Each row comes from the steps of one path. Every step used is in the known rows, and no mark comes twice. Write the path behind each row, first mark first.
(in the rows, 128 means zero)
Known rows
e, s, j, z, r: [111 144 137 200 159 133 156 106 108 135 118 123 114 127 130  98 117  99
 109 144 143 148 175 162 110  82 129 142 192 119 164 141]
h, r, l: [103 146 152 159 115  97 178 139 123 122 100 113 133  88 109  92 172  82
 115 132 138 118 109 151 114 113 129 105 136 142 146 151]
e, s, j: [128 133 151 165 159 132 146 105  91 157 131 114 118  95 126 108 106 107
 106 136 141 154 167 128 104  98 127 151 175 109 159 132]
r, l: [ 99 157 148 158 112 109 163 157 113 110 114  99 132 106 118 141 149  98
 146 142 127 137 120 139 133 128 133 125 126 153 153 133]
u, j, l, r: [ 81 134 155 199 102 147 151 124 106 115 138 110 121 121  82  97 135 119
  69 112 121 131 178 135 145 152 136 120 129 146 140 105]
v, z, e, s: [103 133 176 224 158 144 168 107  67 142 139 132 163 132 108 114 124 116
 141 118 104 143 155 125 111 105 126 127 140 130 145 123]
z, e, s, n: [125 122 163 165 166 112 134 129  59 159 159 112 146 136 106 123 123 124
 143 107 121 169 149 118  94 101 129 141 160 114 154  99]
a, s: [124 136 133 159 153 123 144 122 116 128 120 100 117  96  90  99 135 115
 122 147 116 136 136 137 150 122 142 109 123 119 118 122]
u, j, z: [ 76 147 123 213 112 147 178 100 120 119 140 115 125 148 106 114 156 126
  88 120 130 139 192 112 141 138 123 134 146 152 179 122]
u, j, h, v, z, e: [ 73 163 172 215 137 126 176  89 110 102 158 137 127 106 106  64 135 110
  94 113 121 141 218  86 127 147 118  90 123 114 156 104]
h, r, l, v, z: [102 142 164 189 122  99 182 124 113 116 110 119 133  71 105  94 164  81
 116 130 118 114 124 169 110 121 134  89 132 126 142 154]
h, r, l, v: [110 134 149 165 126  85 174 137 114 114 116 112 131  70 108 104 172  90
 109 128 126 112 118 159 108 125 138  89 139 130 149 155]
h, v, z, j, u: [ 73 164 204 224 178 105 163  96 108 127 180 138  86 104 119  75 141 127
 126 137 116 123 147  85 131 156 119  98 126 115 127 101]
r, l, v, z, e: [103 150 169 209 139 106 163 145  75  95 134 117 142  97 107 147 148 108
 147 132  96 132 143 148 116 142 135 109 120 136 154 134]
n, s: [124 126 156 181 150 125 123 103 112 146 142 103 156  87  89  97 151 117
 108 123 107 141 138 143 125 114 119 114 149 131 155 118]
a, s, n: [127 139 158 139 140 114 134 126 116 154 125  88 111  90  75  97 125 102
 142 142 111 157 141 148 140 114 139 116 120 114 113 100]
h, v, z, j: [ 76 154 189 195 181 107 153 104 118 133 170 138  93  91 116  63 136 126
 118 128 116 110 158  93 128 153 118  98 127 110 129 124]
v, z, j, u: [ 75 168 195 252 140 134 165  88  88 138 160 132 115 134 117  91 139 125
 129 144 107 135 132 120 115 139 126 126 101 141 132  96]
j, l, v, z, e, s, a: [106 118 166 248 161 126 134 112  86 130 156 140 143 105 102 139 104 133
 132  99  99 155 169 182 145 135 123  94 134 117 128 127]
u, j, z, e, s, n: [ 87 141 149 220 136 138 169 104  89 140 147 115 132 156  93 120 142 117
 105 116 128 161 197 113 115 121 117 148 168 140 187 113]
v, z: [ 87 148 165 199 120 142 170 105 107 134 135 115 150 119 108 104 134 116
 134 128 101 132 151 136 140 119 134 115 109 139 136 114]
v, z, j: [ 81 153 177 215 143 137 156 100  99 144 152 135 121 118 110  74 136 122
 123 138 112 115 148 127 111 140 122 128 105 134 136 123]
a, s, e: [128 139 139 164 136 133 129 135 101 127 113 114 117  73  66 105 131 127
 124 136 123 141 135 126 142 138 125 121 136 114 110 120]
j, h, r, l: [ 87 166 142 160 108  85 187 117 133  98 107 125 155  76 127  62 161  69
 126 127 135 125 153 169 126  95 130  75 128 122 138 119]
j, l, v, z: [ 90 135 155 220 133 120 140 123 101 111 154 115 134 100 103 135 119 128
 124 109  94 127 167 189 160 144 125  87 108 130 115 116]
a, s, j, l: [125 155 156 183 169 131 124 124 123 128 112  98  81  91  90  85 114 117
 105 150 128 147 167 161 148 126 125 132 123 114 111 123]
l, v, z, e, s: [113 115 163 217 164 120 156 106  55 124 165 126 150 102 109 133 122 130
 124 108  89 133 168 140 106 125 141 104 139 104 150 126]
u, j: [ 99 132 139 177 107 147 160 114 102 129 141 110 120 124  99 110 139 126
  85 121 131 143 172  90 124 151 128 134 122 142 167 119]
z, e, s, j, l, r: [114 128 171 203 183 127 129 129  58 131 145 123 132 125 107 103 110 130
 102 113 126 153 169 130 102 107 132 145 176 113 150 111]
j, h, r, l, v, z: [ 84 167 155 186 109  84 196 103 122  94 111 130 160  65 120  67 154  64
 127 130 114 120 168 186 121 103 134  61 126 113 138 123]
s, j, h: [ 95 172 151 163 136 118 145  99 121 114 132 114 122  93 131  67 125 108
 103 130 141 147 200 129 112 107 132 128 130 106 156  95]
u, j, h: [ 85 152 132 176  96 134 175  97 116 111 142 119 139 111 109  82 136 105
  93 118 131 148 202 112 131 134 131 106 117 130 163 101]
l, v, z, j, u: [ 94 141 177 239 149 113 152  94  71 122 178 129 117 104 115 118 137 135
 118 132  91 123 149 132 113 154 138  99 110 115 141 105]

Write each row's path
[129 129 158 184 133 140 107 112  98 145 136 115 152  62  66 107 147 127
 108 113 114 145 139 127 111 133 101 123 160 124 153 114]	n, s, e
[ 90 163 183 234 133 104 170 127  82 107 139 117 119 100 121 142 144 100
 142 153 103 132 128 152 112 154 135 107 115 137 148 123]	r, l, v, z, j, u
[ 93 156 185 222 136  86 182 110  99 120 128 127 110  84 109  90 167  89
 111 143 120 120 108 154  91 133 128  95 126 129 143 139]	h, r, l, v, z, j, u
[ 95 166 169 212 106 146 167 134 116 104 104 122 132 128 113 100 143  74
 145 148 104 123 132 171 128 113 137 103 108 159 127 139]	v, z, r, l
[ 92 148 200 242 166 148 152 106  68 141 134 130 147 121  94  90 110 114
 113 122 106 142 179 150 114 103 127 134 153 123 137 107]	v, z, e, s, j, l, r
[ 79 164 126 221  99 143 179 124 133  91 113 119 109 159 109 114 164  96
  98 140 130 135 177 141 133 136 130 126 141 167 176 145]	u, j, z, r, l
[ 94 134 125 230 169 117 161 104 101 129 148 140 158 159 116 129 141 135
 138 112 132 153 168 136 135  98 121 129 187 128 176 127]	j, z, e, s, a
[ 73 181 168 192 134  97 181 113 140  74 130 143 128  86 129  62 138  65
 151 134 113 123 181 156 145 113 127  54 121 113 121 110]	j, h, v, z, r, l
[122 118 148 183 176 120 147 126  58 142 155 124 154 138 114 126 129 134
 133 110 118 155 141 111 100 107 130 135 161 120 156 121]	z, e, s
[ 99 125 165 246 139 151 159 106  74 123 156 124 123 118  89 128 113 126
  92 110 109 147 199 146 123 160 118 117 128 131 150 132]	u, j, l, v, z, e, s
[ 94 148 171 197 139  91 170 122 108 124 121 133 120  70 105  79 166  84
 107 135 122 103 122 163  93 134 127  96 130 124 142 160]	h, r, l, v, z, j
[118 139 138 171 112 107 140 162 108  80 119 116 109 117 124 126 150  89
 132 137 109 126 120 170 114 130 155  89 122 143 141 147]	z, r, l, v
[126 128 161 187 186 128 135 119  55 145 148 122 127 131 115 113 117 134
 115 117 135 160 163  98  83 103 123 159 169 112 168 122]	z, e, s, j
[ 80 156 151 173 123 121 176  96 129 102 150 125 117  95 113  72 133 108
  88 114 130 136 208  88 136 147 123  87 127 112 156 102]	u, j, h, v
[ 88 155 119 212 118 108 167 140 125  72 122 122 124 144 127 135 164  92
 136 136 115 118 155 191 144 115 143  98 151 151 156 145]	j, z, r, l, v
[ 67 175 183 224 132 113 183  98 119 126 121 147 134  91 116  44 146  78
 124 148 120 108 156 165 104 120 115  99 107 128 134 128]	v, z, j, h, r, l
[ 62 152 203 213 179 106 143 111 115 123 170 141  94  89 104  54 126 117
 107 126 110 100 164 119 141 156 122  87 134 110 114 114]	h, v, z, j, l, r
[ 83 154 145 169 143  87 152  97 120 125 150 147 119  95 121  25 149 104
 101 125 141 106 153 138  95 124 120  96 121 104 135 115]	z, j, h, r
[ 90 151 170 207 134 104 160 138  93 109 135 122 121  87 116 126 139 100
 136 148 105 115 140 159 109 154 128 110 115 134 152 146]	r, l, v, z, j
[ 75 139 159 196 148 110 116 131  98 128 159 131 101 119 105  72 132 130
  94 123 125 105 138 150 125 150 130 123 128 130 120 109]	z, j, l, r
[ 85 137 162 216 145  98 164  87  96 118 160 146 130  72 113  65 140 104
 102 116 101 100 176 160 103 138 135  75 117  96 136 128]	l, v, z, j, h, r
[111 125 149 206 123 125 147 112  91 104 150 127 129 107 113 116 133 112
 120 118  88 117 158 165 122 131 155  79 113 121 133 128]	l, v, z, r
[116 155 168 185 158 126 120  83 122 134 132 107 141  62  99  60 137 101
  92 132 123 153 189 150 111 102 111 117 153 108 166 102]	n, s, j, h
[120 136 166 219 158 140 137 110  93 137 129 125 106 100 119 107  90  98
 112 133 119 145 180 191 112 105 127 121 160 112 134 144]	e, s, j, l, v, z, r
[ 91 129 146 197 163 104 112 131  94 124 178 132  93 105 113 101 126 146
 104 115 118 115 151 157 120 167 122 112 109 118 127 129]	z, j, l, v
[ 89 165 152 212 167 129 140 112  99 112 146 118 113 149 118  99 151 142
 104 124 141 147 193 112 114 109 122 161 159 125 183 114]	s, j, z, e
[ 78 161 152 168 173  81 142 107 124 112 174 152  97  91 132  43 135 118
 117 124 138 110 169 106 114 148 118  87 123  95 132 106]	z, j, h, v
[ 83 148 124 218 106 149 170 110 127 102 129 125 112 163 107 102 156 109
  88 124 128 136 184 131 137 133 134 123 140 158 171 133]	u, j, z, r
[118 153 164 227 167 120 125 107 125 112 120 109 119  86  97  93 154  95
  94 150 117 135 176 184 105 112 116 122 175 125 178 142]	n, s, j, z, r, l, v
[ 70 153 182 235 146 138 146 110 106 141 151 137 118 122 104  81 126 121
 120 131 110 118 151 159 127 146 112 121  99 139 122 120]	v, z, j, l
[ 68 169 171 220 136 126 166  89 110 131 151 143 140 109 119  51 130 101
 127 133 111 119 174 143 118 127 120 106 106 122 132 109]	v, z, j, h
[123 141 173 214 184 125 144 111  50 136 152 118 127 143 120 127 121 139
 121 122 128 176 152  92  87 107 127 154 164 113 167  97]	z, e, s, j, u
[ 96 132 151 225 126 126 136 129 105 100 147 124 121 114 105 126 125 118
 127 108  91 126 160 205 153 143 135  79 106 134 110 125]	j, l, v, z, r
[103 155 160 185 143 138 118 127 117 127 139 104  96 110 113 104 115 134
 100 122 142 150 175 147 134 130 120 145 126 130 140 112]	s, j, l
[116 145 142 207 162 119 161 118 101 120 113 122 110 107 128 121 116  90
 117 149 132 144 176 179 105  95 132 137 191 120 175 153]	e, s, j, z, r, l, v
[ 85 167 168 206 130  95 169 126 101  94 135 127 131  77 122 113 135  87
 140 145 109 116 157 170 113 144 130  92 112 126 150 134]	r, l, v, z, j, h
[ 87 195 183 194 148 113 154 112 139  89 120 127  96  83 130  51 121  74
 119 149 132 136 205 137 113 114 125  99 134 108 144 114]	s, j, h, v, z, r, l
[101 158 175 190 170 122 170  82 107 142 132 127 121  73 132  69  95  86
 115 138 134 149 203 136 113  89 118 116 172  86 148 117]	e, s, j, h, v, z
